Each row was made from one walk, in order. Every step used is in the known rows, and no mark comes twice. Write each row's walk.
Known rows
poti > vodub: [ 32.4  20.8  -2.4 -10.6  -7.1   0.4 -10.6   6.0  28.1  -2.3 -15.2  -2.2
  10.9  23.9  -9.1  15.5 -11.0   8.5   1.3   9.6   5.7  17.0  -1.2  -6.0]
poti > vodub > kasob > motig: [ 52.0  21.4  -2.6  -0.7   2.5 -10.6  -4.5  -3.3  -7.8  -3.0  -5.9 -12.3
  -4.6  19.9 -28.4  42.8  -1.9  13.1  -4.2   2.3  -5.3  15.2   1.7  -5.1]
romom > poti: [  9.4  19.1   7.0   3.1   7.2 -18.1 -48.6  13.3 -17.5  -0.5  -0.7 -13.6
  15.3 -17.4  -9.4  12.5   2.9 -16.9 -26.3 -10.8  11.3  13.8  15.9  -2.9]
romom > poti > vodub > lonam > dabin > motig > kasob > fakikul: [ 12.0  28.6 -11.8  13.1  -1.6 -14.5 -26.5   9.9   0.8  -2.8  10.2 -29.1
   5.0  15.6 -21.5  52.0  -1.7  -9.2 -14.3  -1.3  13.8   7.1   2.4   2.0]
fakikul > kasob > vodub > lonam > dabin > motig: [ 10.8  29.5  -1.6  15.6 -11.0 -16.2   1.6  22.9 -10.3   4.6 -18.9 -26.5
   8.6  -0.4 -37.5  35.4  -6.2  19.4   5.4  26.6   0.3   6.5  -1.2  -0.3]
romom > poti > vodub > kasob: [ 36.7  13.9  -5.7  -7.7   3.4 -14.2 -30.0  20.3 -30.6 -14.0  -2.6 -13.2
   3.8  15.5  14.5  18.0  -6.8  -1.0 -22.7  -2.7   5.2  26.2  10.8   5.8]
fedufu > dabin > motig > kasob > vodub: [ 42.3  23.0  -3.2  12.3 -12.2  -2.0   3.0 -12.7  10.2   6.6  22.3 -18.9
  12.1  -4.7  -3.8  33.8  -3.1  31.0   0.4  19.3   0.0  18.2 -18.3 -24.3]
motig > dabin > lonam > vodub > kasob: [ 39.4  20.1  -5.5   4.9  -4.0 -13.1  -0.9  37.0 -48.5  -4.4  -2.1  -6.0
  -6.6  19.4  20.0  14.5  -6.6  -0.4  -5.6 -11.5  -3.7   6.6 -17.5  19.2]
fedufu > dabin > motig > kasob > vodub > poti: [ 44.1  12.1   5.3  13.8   3.6 -16.4  -2.8   1.6 -27.7   1.6  -3.8 -22.8
  -5.2  -0.5  -0.2  31.0  -0.7  25.6   0.9   7.7   4.5  24.6  13.8  -3.4]
poti > vodub > lonam > dabin > fedufu: [ 15.7  15.6  -1.6  -9.8   7.8   1.9 -15.2  22.6  19.9  23.1 -18.8  13.5
 -16.1   3.9 -12.2   1.4  -9.0  36.2   8.1  12.8  -6.5  -4.2   2.3   7.0]
kasob > vodub: [ 35.5  21.0  12.4  -4.1 -12.5  -5.3  -4.4  -7.3  15.3   2.9  11.5  -0.8
  11.3  -4.6 -22.1   9.3  -6.7  18.5   6.4   3.4   4.2  11.8 -12.3 -31.7]
motig > kasob > fakikul > rida: [  4.2  24.7  -2.8  -3.4   0.0   8.3 -16.6  -8.9  -3.4 -14.9   4.4 -18.2
  29.6  18.6 -22.0  21.5  -3.2 -22.4   7.6  14.2  16.0   6.7   6.9   2.0]
poti > vodub > kasob > fakikul: [ 18.7  21.2   3.1  -8.2  -4.9 -12.6 -19.2  19.8 -17.0 -17.8   8.4 -10.9
  -8.0  24.1 -16.5  34.2  -6.0 -12.6  -8.8 -15.5  21.0   6.4  -3.6  -0.4]
rida > fakikul > kasob > vodub: [ 28.0  21.3  16.8   0.2 -10.1   8.9  -5.2  -2.8  32.0  -4.1   8.6  -3.5
  13.8 -14.9 -52.5  16.5 -17.8  21.7  -8.9  15.7  16.0  30.1 -10.5 -24.5]
dabin > lonam: [  8.2   7.5  -5.9   1.7 -11.4 -18.6  14.3  10.7  15.3  -1.2 -12.5  13.3
   1.8  -2.0 -19.6   4.9   4.8  -1.7  -5.2  -0.7  13.7  -3.8  -2.4   9.5]
vodub > lonam: [ 23.3  12.0 -11.9 -12.8 -12.1 -22.1  -1.7   4.6  18.2   1.6  11.3  -2.5
  -5.5   8.5 -26.5   6.8  -3.3  14.3  -4.8   5.2   0.0  -5.7  12.4   2.9]
rida > fakikul > kasob > motig: [ 25.2  25.4   8.2   8.4   3.3   3.4  -5.0  -5.5  21.8  -0.3  -9.8 -11.1
   2.3  -7.2 -78.2  43.4  -8.6  11.5 -12.7  11.9   9.4  18.0  -1.4  -3.5]
fakikul > kasob > motig: [ 28.1  27.5   6.3  10.3   3.6  -5.2  -3.7  -7.8  18.8   0.6 -15.2 -14.1
   3.9  -1.0 -72.7  39.5   1.0  13.0  -4.1   8.7  -0.8  20.8  -1.9  -5.6]
fedufu > dabin > lonam > vodub > kasob: [ 42.8  19.2  -1.9  -2.0  -6.2 -14.0   3.7  23.0 -48.7  -9.4   5.0   0.0
 -18.0  14.7  22.4   9.0  -7.6   1.7  -6.5 -12.2  -2.3   3.1 -20.4  17.8]
fedufu > dabin: [ 26.2  29.2  12.6 -11.6 -12.0   0.3   0.7   5.6  -7.4   2.2  19.5  -2.0
 -14.5  -9.4   5.3  19.0  -6.5  10.7  -1.7  -4.4   6.3 -12.3 -16.8  -2.1]
vodub > kasob: [ 21.0  14.4  -6.0  -4.8  -2.4 -17.6 -11.8  19.6 -48.9  -8.4   1.6  -8.1
  -6.3   6.7   7.9   6.4  -3.0   2.9 -13.3  -5.4   3.4   2.8  -3.2  10.4]
romom > poti > vodub > lonam > dabin > fedufu: [ 16.1  15.7   0.8  -7.8  12.1  -0.7 -27.4  24.0  15.8  21.8 -16.9   9.5
 -12.0  -2.2 -10.0   3.6  -7.5  29.8  -0.7   9.6  -4.6   1.8  10.2   6.2]
kasob > motig > dabin: [ 32.4  36.0   3.5  14.7  -1.1   3.0  -8.7  35.4   1.6  20.4  -1.6 -22.4
  14.3   7.4 -23.6  57.7   0.1   9.9   4.4  -2.1  -3.8   0.3  -6.5  -6.7]
motig > dabin > fedufu: [  9.7  12.5   2.5   4.4  11.8   9.9 -16.9  48.6   8.8  26.1 -13.7   2.0
  -0.9  -5.8  -5.3  22.4   2.0  33.5   5.8  11.1   2.8   2.4  -5.3   6.2]

Write each row's walk
[ 12.1  28.4  -7.9  -2.1  -3.6   7.3 -12.0  -3.5   4.3 -13.6  -1.6 -26.0
  30.0  29.9 -23.5  34.2  -8.1 -14.4  10.8  25.6  11.2  10.1  12.6   4.1] : poti > vodub > lonam > dabin > motig > kasob > fakikul > rida
[ 14.6  36.7  -2.3  -7.1 -10.4 -12.5 -10.6  11.0  -6.8  15.4  -4.1  -1.9
  -8.1   6.2 -13.5   0.9 -15.2   5.0   2.3  -5.0  -9.6 -22.1  -0.1   4.3] : vodub > lonam > dabin
[  6.7  26.7  -6.5  12.6  -5.8  -9.5 -11.2   7.5  -8.9  -4.4  17.4 -25.5
  -2.7   7.0 -17.8  51.6   3.0  -5.2  -8.4  -2.8  18.7  -2.4 -14.3   1.5] : fedufu > dabin > motig > kasob > fakikul
[ 36.1  17.5  11.1   6.8  10.0 -19.8 -14.9  19.0 -48.3   0.4 -29.2 -11.3
 -13.1  15.3   0.3   5.2  -6.5   0.9   7.5 -11.8  -0.8  13.4   8.7  16.1] : lonam > vodub > poti
[ -2.5  31.8  -0.2  17.9  -5.9 -15.1  -5.4  29.0 -35.7   8.2 -30.1 -24.8
   8.9  -1.3 -16.9  30.4  -2.9   4.7   7.1  17.6   3.1  -7.8  -8.6   5.8] : lonam > dabin > motig
[ 40.1  27.1   7.4   1.2 -11.5  -5.3  11.0  13.3  -5.9   1.3  -0.8   8.9
 -12.5  11.0   6.3   7.1  -8.8  -1.2   7.6 -10.6  -2.3  -3.8 -30.0   9.9] : fedufu > dabin > lonam > vodub
[ 35.3  10.9   8.0   9.5   7.1 -23.6  -2.4  20.4 -37.7  -1.7 -32.0  -3.3
 -14.1  14.5  -2.4   5.9  -3.3  -0.7   5.8 -11.5   3.2  13.3  10.2  21.3] : dabin > lonam > vodub > poti
[ -1.3  20.4   7.3   2.1  -2.0   9.9 -12.0  14.4  17.8  -7.6 -10.4  -6.5
   8.3 -15.4 -59.0  15.3 -18.5   6.0 -23.4  16.3  24.1  21.9  -3.5   9.8] : rida > fakikul > kasob
[ 21.7  26.5 -30.0  18.9  -4.2  -8.4  -5.6   2.9  -1.2  12.4  -6.3 -28.9
  11.4  15.5   3.5  34.9  -4.1  19.0  -7.1  24.7  -8.3   6.9  -4.9  10.5] : poti > vodub > lonam > dabin > motig > kasob
[ 39.5  30.1   5.3  15.3  -4.6   5.0   6.3  30.6   7.4   6.5 -11.8  -2.2
   3.1  12.7 -24.2  31.1 -13.3   0.3   1.6  -2.7   0.5  10.7 -24.4  11.8] : rida > fakikul > kasob > motig > dabin > lonam > vodub
[ 16.7  14.4   5.7  10.0  16.1  18.0 -14.1  42.6  22.8  24.5 -14.0  -1.8
  -1.4 -10.3 -37.5  41.8  -3.2  38.7  -1.3  17.9   5.9  12.6  -3.1   5.4] : rida > fakikul > kasob > motig > dabin > fedufu
[ 38.7  12.2 -10.7 -15.3  -7.4 -18.5 -19.0   5.7  36.6  -3.4   7.5  -7.6
   5.0  17.4 -19.4  17.8  -7.5  10.3 -14.3   8.3   2.2  17.1  26.6  -2.1] : romom > poti > vodub > lonam
[ 19.3  24.5   9.2 -10.7  -4.9   4.9  -4.0   6.3 -25.4 -25.3   7.4 -10.5
  13.6  22.3 -10.9  22.0  -6.9 -23.8  10.6   4.9  16.9   5.4   0.2   8.6] : fedufu > dabin > lonam > vodub > kasob > fakikul > rida
[ 20.9  26.3   4.9   3.8  -5.0 -13.3 -12.4  37.4 -33.9 -11.5  11.1 -10.7
  -9.8  21.3 -10.0  37.5  -3.8 -18.1  -4.3 -25.1  15.4  -0.7 -16.6   8.4] : motig > dabin > lonam > vodub > kasob > fakikul
[  4.3  27.7  -6.7   0.9  -2.3   3.9 -12.4  -2.9  -7.7 -12.0   1.6 -25.7
  27.6  21.4 -25.4  30.4  -5.0 -16.5   9.6  21.7  11.3   3.1  11.0   6.1] : vodub > lonam > dabin > motig > kasob > fakikul > rida
[ 36.7  14.7  -8.6 -10.4  -3.4  -9.9 -11.3  17.6 -24.8 -11.7  -5.0  -8.0
  -1.6  23.5  11.7  13.7  -9.0   8.0 -11.2   2.1   2.8  17.2   0.1   6.9] : poti > vodub > kasob
[ 41.1  21.9  -4.6   5.4  -9.2  -1.5  -5.5 -19.8  19.2   8.6  21.2  -8.0
  14.7  -1.4  -7.0  14.7  -4.5  23.9  -1.9   7.9  -2.4  17.6 -15.4 -26.8] : motig > kasob > vodub
[ 19.9  16.4  -4.5  -2.5   7.4   2.2 -13.5  11.8  17.3  27.4  -5.1  10.3
 -14.1  -4.8  -9.1   2.0  -7.0  41.8   5.4  13.1 -10.4  -3.2  -2.8   1.1] : motig > kasob > vodub > lonam > dabin > fedufu
[ 48.0  15.2 -13.7  -2.9 -17.8 -15.3   9.8 -10.3  29.8   4.1  34.0 -13.6
  -1.4   4.7 -16.7  28.7  -4.7  35.9  -2.9  19.6  -4.2   8.5   2.8 -14.2] : fedufu > dabin > motig > kasob > vodub > lonam
[ 11.7  28.7 -13.9  10.6  -6.1 -11.8 -14.0   8.2   5.3  -1.6   8.6 -25.7
   1.0  21.3 -23.4  49.9  -3.8  -2.8  -5.7   1.9  12.2   1.2  -4.7   2.4] : poti > vodub > lonam > dabin > motig > kasob > fakikul
[  1.7  19.5   6.0  -2.6  12.0   4.0 -20.0  24.9  -3.7  25.1 -24.4  13.4
 -14.0  -9.5  -8.4  -3.5  -5.0  27.4   7.8   5.9  -3.1 -10.3  -8.0   7.4] : lonam > dabin > fedufu
